What can hang from each mark
j270: j128 j668
j668: j270
j826: j352 j481
j274: j128
j128: j270 j481 j877
j999: j274 j877
j481: j826
j196: j128 j668 j843
j352: j128

Known rows, with every way that one mark hangs from another
[j196 j668 j843]: [-30.1  43.2 -12.7  37.8   4.9  21.6  13.9  19.5  -5.4 -13.2  15.3 -16.1
 -23.4   4.6   8.6 -36.7 -20.9  26.5 -22.5  38.2   6.5  -5.9   1.1 -25.8
  16.0]
[j128 j270 j481]: [-26.1   1.8   1.2  30.1  15.4  17.8 -15.6  19.9 -11.3 -12.2  14.5  -7.2
  11.6   8.4  -4.2 -28.1 -19.1 -12.0 -21.8   5.5 -11.3  -5.7  12.5 -10.3
  12.4]
[j270 [j128 j481 j877] j668]: [-24.1   6.1  17.2  22.3  24.4  10.3  -5.4  16.7 -34.9  -9.1   0.4 -12.5
 -22.5   6.2  16.4 -52.7  -7.0 -53.8  -6.3  23.0 -47.1  -4.2  -1.1 -28.8
  15.4]
[j999 [j274 [j128 [j270 j668]]] j877]: [-13.7  10.7   9.4  27.5  31.3  21.2   5.1  18.3 -29.0  13.2  25.7   0.3
  -2.6  10.9 -28.3 -72.9 -42.0 -10.5 -29.5   7.6  -6.3   6.3  35.7 -10.5
  -7.1]
[j128 [j270 j668] [j481 j826] j877]: [-18.4   4.0  -8.4  22.4  50.2  18.2  -8.2  18.8 -48.4  -5.6   8.9   7.7
  32.8   8.4   7.9 -38.6 -12.7 -55.7 -28.5  -5.8 -38.3 -10.2  10.7 -15.7
  -6.8]
[j481 [j826 [j352 [j128 [j270 j668]]]]]: [-10.5  43.6 -18.5  26.8  29.8  31.4  23.3 -16.3  -4.4  -2.2   5.7  20.6
  39.6  -7.9   4.7 -43.2 -26.5 -22.7 -32.5   4.0 -32.0 -19.4  -3.3  -2.5
 -13.1]
[j826 j352 j481]: [-15.6  43.5 -34.0  40.7   4.9  17.4  10.3  -9.2  15.7  -0.3  22.6  14.0
  -6.4  -9.8  -1.8 -39.5  -3.7 -24.5   1.2  -3.7   1.7   3.1  -9.0  -5.6
   8.2]
[j128 j270 [j481 j826]]: [-19.3   8.0 -16.7  24.7  21.8  19.0  -9.4  19.1 -19.9 -22.6   6.4   4.2
  38.1   6.8  -2.0 -15.5 -10.8  -5.4 -25.2  -2.8 -24.7  -7.0  -2.1  -5.1
   0.4]
[j999 j877]: [-15.8  47.9 -25.1  38.3   9.1   6.7   6.0  14.1 -19.3  -6.3  18.6 -12.2
 -15.7  -7.4  -3.6 -53.3 -14.8  18.4  -3.4  16.3   4.4   1.9  34.1 -20.1
  10.5]
[j274 [j128 j270 j877]]: [-16.6  33.3  -9.3  34.2  23.0  15.6  -9.2  29.8 -17.9   3.3  30.3 -12.3
 -12.5  16.7 -22.6 -27.8 -18.5 -39.7 -24.2 -27.0 -26.2   7.8  27.9  -9.8
  -6.2]
[j481 [j826 j352]]: [ -8.5  48.5 -43.2  30.0  23.2  18.2  15.1  -0.3  -6.9 -20.5   7.6   5.0
  21.8  -8.2   0.0 -32.1  -2.7  -5.1 -13.3   2.9 -15.8  -3.2  -8.8  -8.3
   4.5]
[j668 [j270 [j128 j481]]]: [-19.1  11.7   9.0  27.2  11.6   0.9  -9.7  11.5 -12.2 -56.0  -5.0 -28.5
 -26.3  -4.0  12.4 -22.3 -17.1  -5.7  -8.1   4.7 -18.5  -8.7 -20.2 -24.9
  23.0]
[j196 [j128 j481] [j668 j270] j843]: [-27.7  19.8  25.5  33.7  32.3  22.1  10.0  24.7 -12.0 -37.4   9.9 -26.6
 -11.0  10.1  21.7 -23.7 -34.6  20.2 -29.3  23.0  20.0 -14.6 -24.5 -36.1
  23.6]
[j826 j352]: [-16.5  38.6 -23.7  35.7  15.7  17.0  11.0   0.8   3.0  -8.3  13.5  -6.6
  -5.9  -4.7  -2.8 -44.7 -11.6 -13.0  -9.7  11.7  -2.7  -1.5   3.7 -13.2
  16.6]
[j270 j128]: [-25.7  38.8 -14.2  27.9  -4.6   9.4   8.0  17.4  -2.4 -18.6  -0.5 -18.3
 -28.7  -2.9   1.6 -31.0  -4.3  -6.2  -0.8  12.2 -18.4   0.7  -4.9 -17.4
  20.4]
[j999 j274 j877]: [-20.2  32.2 -13.9  34.8   7.4   3.4   7.2  19.1 -21.2 -10.4   5.7  -7.3
 -17.5   0.1 -22.5 -56.4 -12.9  18.9 -10.3  12.5  20.8   9.4  39.1 -26.1
  10.4]
[j274 [j128 [j270 j668] j877]]: [-16.9  21.2   5.3  30.1  41.5  21.1  -1.1  22.6 -27.5  20.0  28.1  -5.1
  -8.4  13.8 -11.5 -46.3 -30.1 -55.3 -26.4  -9.0 -30.5   1.5  25.8 -13.2
  -8.0]
[j196 j668]: [-35.2  43.9 -22.0  41.6   5.5  15.1   3.4  10.8  -4.7  -8.6  18.3  -1.7
 -26.6  -5.7   6.4 -38.8 -20.6  10.4 -11.0  29.7   9.5  -7.1   1.3 -22.9
  15.1]
[j668 j270]: [-18.3  39.5 -15.0  37.8  21.6   0.1   5.0  10.8  -8.7 -30.9  -0.3 -22.5
 -23.4  -9.8   2.8 -19.0 -21.3   6.3 -11.3  -2.6  19.0  -7.3   9.9 -27.1
  15.6]
[j668 [j270 j128]]: [-20.3  37.8 -12.7  30.1  10.1  -1.5   6.1  13.0  -8.0 -45.7  -1.9 -32.7
 -38.6 -11.4   7.1 -25.2 -16.0  -3.6  -6.0  -5.2  -5.3  -7.2 -11.1 -24.4
  19.7]
[j270 [j128 j481 j877]]: [-24.4  17.4   5.7  27.1   7.5   5.1 -13.4  24.9 -25.3 -27.6   2.5 -20.9
 -26.9   9.1   5.5 -32.7   4.5 -39.5  -2.1   4.7 -42.4   2.9   1.0 -25.5
  16.2]
[j274 [j128 [j270 j668] j481 j877]]: [-15.9  -3.1  26.6  26.7  43.2  24.0 -16.6  22.1 -32.0  11.9  24.6  -1.1
   4.2  21.5  -6.1 -43.9 -30.0 -54.7 -28.3   3.4 -46.2  -0.1  16.9 -13.4
  -4.9]
[j668 [j270 [j128 [j481 [j826 j352]]]]]: [ -4.8  20.9 -17.2  22.4  24.8   8.6  -1.0  -4.7 -16.4 -68.5   0.4 -14.1
   9.1 -10.4  16.0 -29.6  -9.9 -15.4 -13.1  -8.3 -41.0 -12.2 -46.5 -12.7
  10.6]
[j270 [j128 [j481 j826] j877] j668]: [-17.3  17.1  -1.6  17.4  32.6  11.3  -1.5  15.9 -43.7 -20.2  -7.0  -0.6
   3.2   4.5  19.8 -37.6   1.1 -48.3  -9.0  15.8 -59.8  -5.7 -13.2 -24.6
   2.9]
[j352 [j128 j270 j877]]: [-23.1  52.4  -8.1  38.4   5.7  11.8  -0.8  16.0  -9.3  -4.1   6.5  -6.3
  -7.9   4.8 -13.2 -22.6 -12.1 -28.1 -23.0 -17.3 -16.9  -6.1  39.5 -18.7
  -6.1]
[j826 [j352 [j128 j877]] j481]: [-12.3  69.6 -23.8  46.2  -4.8  12.9   9.9 -14.2  13.5   1.2  11.8  16.8
 -14.1  -6.5  -5.3 -30.7   2.2 -37.3  -1.1 -14.5 -19.2   1.4   9.4 -14.8
  -8.7]
[j270 j128 j668]: [-26.6  28.0   1.0  23.4  15.8  14.8  15.8  10.4 -13.2  -1.8  -0.2 -10.9
 -26.1  -5.6  14.3 -49.0 -16.9 -21.7  -4.1  30.2 -22.1  -5.6  -7.6 -20.5
  19.4]

Rows
[-10.3  13.9 -27.8  26.5  38.1  19.8 -14.7  11.9 -32.0 -27.3  22.8   3.9
  38.5   6.8  -4.1 -40.4  -2.0 -55.0 -26.6 -28.8 -42.9  -5.8   0.9  -7.1
  -5.2] => [j128 j270 [j481 [j826 j352]] j877]
[-15.8  54.8 -26.6  43.4   1.2  17.6   1.0  -9.1   9.3  -2.9  26.1  17.6
   0.0  -2.4 -12.0 -35.9  -6.5 -57.4 -14.1 -39.1 -22.0  -2.8  12.3  -4.8
 -14.6] => [j826 [j352 [j128 j270 j877]] j481]
[-23.4  13.9  26.3  31.4  24.7  19.6  -7.2   6.6 -23.7   4.7   3.3   4.1
   7.3   9.6   4.2 -39.0 -25.2 -42.5 -28.3  13.9 -35.5 -14.3  28.8 -22.1
  -5.9] => [j352 [j128 [j270 j668] j481 j877]]
[-12.1  -2.3 -12.2  21.0  48.5  31.6   1.3  -3.9 -24.0 -10.1  16.5  14.9
  52.4  -0.2  11.3 -54.4 -23.8 -40.4 -30.8   9.3 -36.4 -15.9 -16.6  -0.8
   0.3] => [j128 [j270 j668] [j481 [j826 j352]]]
[-13.6  41.3   3.8  31.1   1.9  15.8   8.2   0.0  -1.2 -25.3 -22.5  12.8
  25.0   0.7   3.9   3.8  -5.0  27.9 -15.7  31.8 -32.2  -9.4  -3.6 -16.8
  -2.9] => [j352 [j128 [j481 j826]]]
[-19.6  17.6   4.8  31.1  22.7  12.8  -8.1  34.2 -19.9   1.1  18.6  -9.3
 -12.8  23.2 -41.2 -31.0 -15.1 -40.3 -31.1 -29.1 -10.0  14.8  34.3 -16.2
  -6.5] => [j999 [j274 [j128 j270 j877]]]
[ -8.8  60.7 -35.0  32.9  19.8  19.5   7.9  -0.5 -12.3 -19.4  10.5   8.5
  27.0  -1.2  -9.3 -31.2  -5.6 -39.3 -28.3 -32.3 -39.3  -9.6  11.7  -7.1
 -18.7] => [j481 [j826 [j352 [j128 j270 j877]]]]
[-18.0  13.7 -18.9  26.4  32.5  12.3 -17.3  26.2 -38.5 -22.1  10.4   0.0
  30.0  10.4  -3.4 -21.0   0.4 -38.8 -24.0 -22.3 -34.7  -3.8  12.7 -13.6
  -5.2] => [j128 j270 [j481 j826] j877]
[ -9.3   8.2  23.1  31.9   9.5  12.5  -8.7  18.6 -19.1 -11.7  11.2  -4.7
  -7.9  16.0 -29.4 -45.5 -21.9  22.2 -15.8  27.0 -14.4  15.0  25.4 -19.4
   3.7] => [j999 [j274 [j128 j481]] j877]
[-28.1  45.6   2.3  36.5  31.2  20.1  22.8  26.7  -6.9 -28.9  12.5 -28.8
 -21.8   2.9  16.9 -26.2 -33.9  22.8 -26.9  10.1  35.1 -12.7 -14.5 -35.3
  20.4] => [j196 j128 [j668 j270] j843]
[-25.0  32.4  -3.9  25.1  23.4   8.2   8.6  18.5 -30.2  -1.9   2.9 -16.2
 -35.1   0.1  12.3 -53.4  -7.1 -52.8  -3.4  12.2 -31.5  -1.8   7.8 -28.2
  12.1] => [j270 [j128 j877] j668]
[ -9.7  34.8   0.6  34.6   9.6   9.4   5.9  20.5 -14.3  -4.1  13.9  -6.6
 -20.2   9.0 -33.1 -47.9 -23.2  26.3 -13.0  14.0   0.1  17.2  32.5 -19.0
   0.6] => [j999 [j274 j128] j877]
[-16.3  20.4   7.0  34.0   3.7  28.1  -4.2  -8.1  10.2 -19.5  10.5   4.4
  22.8   3.8  -6.2 -35.0 -25.8 -14.3 -27.4   8.4 -31.6 -13.7   2.0  -5.0
   3.4] => [j826 [j352 [j128 j270 j481]]]
[-16.6  18.6  11.2  24.4  25.0  26.0   6.6  -2.1 -14.4  -5.1  -9.2  20.1
  42.9   1.0   9.6 -21.3 -26.7  -5.8 -31.3  25.2 -38.5 -19.7   0.6  -9.1
 -10.0] => [j352 [j128 [j270 j668] [j481 j826]]]
[-41.6  34.8 -13.2  35.9  20.9  30.0   7.3  26.6  -3.9   4.3  33.3  -1.2
  -1.5   4.0   1.5 -39.7 -30.3 -15.2 -25.0  -4.9  21.7  -9.7  -6.1 -14.5
  12.9] => [j196 [j128 j270] j668]
[-36.1  40.4  -5.3  33.6  31.5  30.6   9.3  43.6 -23.1  -1.0  33.2 -22.4
  -7.8  20.0   1.6 -42.2 -21.4 -31.3 -35.4 -14.9   8.4  -5.5   8.5 -26.2
   8.0] => [j196 [j128 j270 j877] j668 j843]
[-27.4  -9.7  14.5  26.2  34.1  23.3  -6.7  12.1 -20.5   3.5  12.5  -0.5
  15.5   7.0   7.3 -46.1 -30.6 -27.2 -25.3  23.4 -14.5 -12.2   9.0 -12.4
  11.5] => [j128 [j270 j668] j481]
[-10.1  -2.6  11.1  20.2  42.0  30.4  -2.9  12.0 -24.4   4.0  13.4  14.4
  38.5  13.0  -0.8 -26.0 -30.6 -17.1 -32.1  14.9 -47.9  -5.7  -9.6  -0.1
 -10.0] => [j274 [j128 [j270 j668] [j481 j826]]]
[-22.4  24.9  14.1  35.3   6.6  13.5 -14.2  14.1 -13.0 -13.3   3.9  -5.4
   4.2  11.5  -8.2 -20.0 -14.2 -27.8 -24.4  -5.4 -32.6  -7.9  31.2 -18.8
  -4.1] => [j352 [j128 j270 j481 j877]]
[-12.4  17.5  18.5  34.2  18.3  12.0 -15.2  22.8 -17.6  -3.9  13.0 -11.0
 -14.6  18.5 -10.5 -17.8 -10.0 -21.7 -11.9  11.3 -38.3  10.1  16.8 -21.9
   3.3] => [j274 [j128 j481 j877]]
[-18.4  44.1 -15.1  31.5  18.8  -8.4  -0.8  21.7 -25.2 -46.1   1.9 -36.0
 -48.4  -6.2   5.4 -29.2  -7.0 -36.6  -5.2 -26.1 -15.2  -2.9   3.5 -32.5
  12.2] => [j668 [j270 [j128 j877]]]
[-33.5  45.3   2.0  34.3  18.2  30.4  26.9  31.5  -0.5  -2.1  15.8 -16.3
 -13.3  11.3  10.5 -31.3 -22.1  19.2 -22.6  29.6  22.7  -5.7  -9.6 -28.7
  22.3] => [j196 j128 j668 j843]
[-11.9  44.9   0.6  32.6   9.1   9.6   0.0   7.5 -18.3 -21.6 -16.7   8.3
  16.6   4.8   0.3  -0.8   4.8  -3.3 -15.0  12.5 -43.0  -5.0  12.7 -25.7
  -9.2] => [j352 [j128 [j481 j826] j877]]
[-19.6  39.4  19.5  38.6   2.3   7.8  -3.8   8.8  -9.8 -14.1 -10.4  -4.1
  -9.2   8.0  -1.1 -15.6  -3.3  -8.0 -11.4  21.1 -29.1  -3.7  26.0 -30.0
   2.4] => [j352 [j128 j481 j877]]
[-18.9  16.2   5.9  29.2  19.8  -5.6 -16.8  20.4 -30.1 -54.1   0.0 -33.6
 -35.8   0.3   9.0 -28.1  -7.3 -36.6  -6.6 -15.7 -29.5  -4.9  -5.6 -33.0
  15.8] => [j668 [j270 [j128 j481 j877]]]
[-20.0   7.5  17.7  26.9  40.5  18.0  -0.1  27.4 -30.2  16.7  16.4  -2.0
  -8.5  20.6 -28.9 -50.0 -27.7 -56.1 -32.8 -10.7 -13.5   9.3  30.8 -19.5
  -7.8] => [j999 [j274 [j128 [j270 j668] j877]]]
[-12.3  38.5   9.7  38.0   9.3  14.8  -4.0  -4.9  -4.2 -16.7   1.1  -0.2
  -1.2   4.5  -0.4 -35.6  -6.5 -26.4 -14.5  12.4 -37.8  -5.9  15.0 -23.3
   3.0] => [j826 [j352 [j128 j481 j877]]]
[ -7.9  20.3 -21.0  27.8  24.5  20.4   2.3  -3.2 -10.0 -27.7   3.3   8.0
  31.7  -0.8   4.9 -30.5  -2.8  -4.6 -15.1  15.4 -30.2  -5.1 -18.8  -9.4
   7.9] => [j128 [j481 [j826 j352]]]
[-24.7   5.8  -1.6  31.8  23.2  11.5 -22.0  27.1 -29.4 -11.7  18.8 -11.3
   2.1  13.8  -7.2 -33.2  -9.9 -45.3 -21.2 -15.7 -22.1  -2.2  25.8 -18.0
   5.8] => [j128 j270 j481 j877]
[-24.5  23.5  13.2  23.1  53.5  31.0  22.6  41.8 -30.2  18.3  16.4 -20.8
   8.4  22.4   5.7 -46.5 -23.3 -49.7 -35.6  -8.6   0.8  -5.3  20.4 -26.7
   8.3] => [j196 [j128 [j270 j668] j877] j843]
[-11.6  26.5 -11.8  23.4  27.9  -4.7 -11.2  18.5 -39.5 -63.5  -6.7 -21.8
 -10.7  -2.7  12.9 -14.0   3.0 -29.1  -8.9 -21.3 -43.0  -6.6 -18.4 -27.9
   3.2] => [j668 [j270 [j128 [j481 j826] j877]]]
[ -5.2  71.8 -28.2  36.0  15.5  14.1  17.1  -5.9 -10.0 -19.6  -3.8   8.6
  13.0  -4.6  -3.3 -23.6   3.2 -21.9 -14.9  -6.8 -36.5  -6.1   9.2 -17.8
 -11.3] => [j481 [j826 [j352 [j128 j877]]]]
[-18.3   9.1   2.2  14.8  22.9  18.0   7.7   7.0 -26.4 -20.7 -11.2   3.7
  13.2  -0.8  21.1 -33.4  -8.1 -14.7  -9.6  36.9 -49.6  -8.8 -29.5 -16.2
  10.5] => [j270 [j128 [j481 j826]] j668]
[-12.8  -3.4  19.4  29.4  13.4  17.9 -18.5  25.1 -22.3 -11.0  25.1  -3.8
   6.9  19.2 -35.8 -52.2 -31.4   6.6 -27.7   1.9 -16.9  10.9  28.3  -8.3
  -2.8] => [j999 [j274 [j128 j270 j481]] j877]
[-14.9  34.3  -3.6  30.4  16.1  14.8  -8.1  13.8 -22.2 -23.2  -6.1   7.8
  31.0   8.8  -4.7  -7.8  -4.1 -20.9 -27.6 -12.9 -45.4  -9.3  16.1 -14.8
 -16.0] => [j352 [j128 j270 [j481 j826] j877]]
[-24.9  17.3  16.4  21.4  44.8  36.6  30.1  34.0 -11.3  17.1  12.1 -15.7
  17.3  17.1   7.3 -43.0 -33.2 -17.9 -35.7  10.1  11.1  -9.1   5.8 -19.0
  15.7] => [j196 [j128 [j270 j668]] j843]
[ -7.5  26.3 -23.0  29.6  32.8  14.1  -4.9   6.1 -29.9 -27.8   7.4   3.5
  24.9   3.6   3.3 -34.1   6.2 -36.5 -14.4  -3.5 -40.9  -1.7  -3.2 -17.3
   1.1] => [j128 [j481 [j826 j352]] j877]
[ -2.0   8.5  -8.9  24.5  31.3  32.4  -8.6   4.3  -8.0 -18.3  28.6   9.1
  43.8  11.9 -12.5 -27.9 -21.0 -19.1 -30.7  -9.4 -52.2  -1.5 -19.8   9.5
  -7.7] => [j274 [j128 j270 [j481 [j826 j352]]]]
[-30.9  17.0   1.6  33.6   4.9   5.5 -14.2   6.6 -14.9 -56.5  11.1 -22.0
 -38.3  -8.3  22.1 -35.6 -28.0   0.6 -11.3  17.9 -14.8 -14.9 -34.5 -26.3
  20.6] => [j196 [j668 [j270 [j128 j481]]]]
[-25.6  -4.8  11.2  27.5  42.1  17.0 -14.6  19.1 -38.9   4.3  16.4  -4.7
   7.3  10.9   4.4 -52.4 -21.3 -60.5 -24.5   3.0 -24.9  -8.5  24.8 -20.0
   5.3] => [j128 [j270 j668] j481 j877]
[-11.2   9.5  -5.6  15.7  29.6  24.7   9.1  -7.8 -19.4 -24.3   1.6   5.9
  21.8  -4.3  21.7 -55.0 -10.2 -33.2 -11.1  29.1 -57.7 -11.2 -41.8  -9.0
  10.5] => [j270 [j128 [j481 [j826 j352]]] j668]
[-29.8  22.0   3.4  27.7  53.4  23.2  14.0  32.3 -30.1  24.9  20.1  -6.5
   5.3  10.4   2.4 -49.2 -23.9 -66.5 -23.5 -19.5   2.0  -5.9  21.3 -23.2
   7.3] => [j196 [j128 [j270 j668] j877]]
[-28.0   6.9  13.6  28.3  36.3  20.7 -10.7  39.2 -24.7  -0.8  20.0 -12.1
  13.0  19.6  -4.6 -28.6 -11.8 -52.9 -21.9 -25.9  -6.7  -1.5  15.5 -21.0
  11.4] => [j196 [j128 j270 j481 j877]]
[-15.9  51.6 -25.4  42.0  -9.4  24.8   7.8 -17.3  27.1  -2.0  23.0  21.9
   8.2  -8.1 -10.4 -30.1 -16.4 -25.3 -15.5 -19.0 -11.2  -6.5  -1.7   3.7
  -8.7] => [j826 [j352 [j128 j270]] j481]
[-16.1  29.5  -1.5  28.6   5.8  22.0  -2.8   4.7  -5.5 -23.8  -6.6  12.2
  40.5   4.0  -3.1  -2.1 -13.7  10.0 -27.4   7.8 -34.5 -13.0   1.3  -6.8
  -9.0] => [j352 [j128 j270 [j481 j826]]]
[-10.1  21.0 -19.0  19.8  12.5  19.2   1.2  -0.1  -9.6 -43.5   1.8  -0.9
  18.7  -1.4  11.3 -35.6   1.8 -17.2  -8.0  11.5 -53.9  -4.6 -39.2  -6.5
  11.7] => [j270 [j128 [j481 [j826 j352]]]]
[-15.7   7.4  14.1  31.2  23.6  18.6 -24.1  28.2 -22.5  -3.3  26.7  -9.8
   0.0  23.2 -18.9 -25.2 -18.4 -38.0 -24.5 -13.6 -41.0   6.5  19.3 -10.2
  -2.8] => [j274 [j128 j270 j481 j877]]
[-27.2  50.5  -1.1  38.1  39.4  13.7  16.9  34.6 -25.6 -27.1  16.6 -33.2
 -31.0   6.8  14.6 -32.3 -25.3 -13.4 -26.0 -10.8  23.7  -8.8  -0.1 -43.7
  14.1] => [j196 [j128 j877] [j668 j270] j843]
[-36.8  23.4   9.5  38.1  26.3  20.1  -4.2  28.4 -22.7  -1.5  20.6  -4.7
 -11.9  12.2  11.3 -37.8 -13.3 -28.7 -13.2  13.4  -1.4  -4.7  -2.1 -33.6
  16.5] => [j196 [j128 j481 j877] j668]
[-36.6  34.9  -3.3  31.6  23.1  35.9  18.8  35.2  -5.2  -2.0  29.3 -15.8
   1.9  15.7   3.8 -36.7 -30.2   2.3 -36.1   5.2  18.4  -9.4  -4.9 -18.4
  15.5] => [j196 [j128 j270] j668 j843]
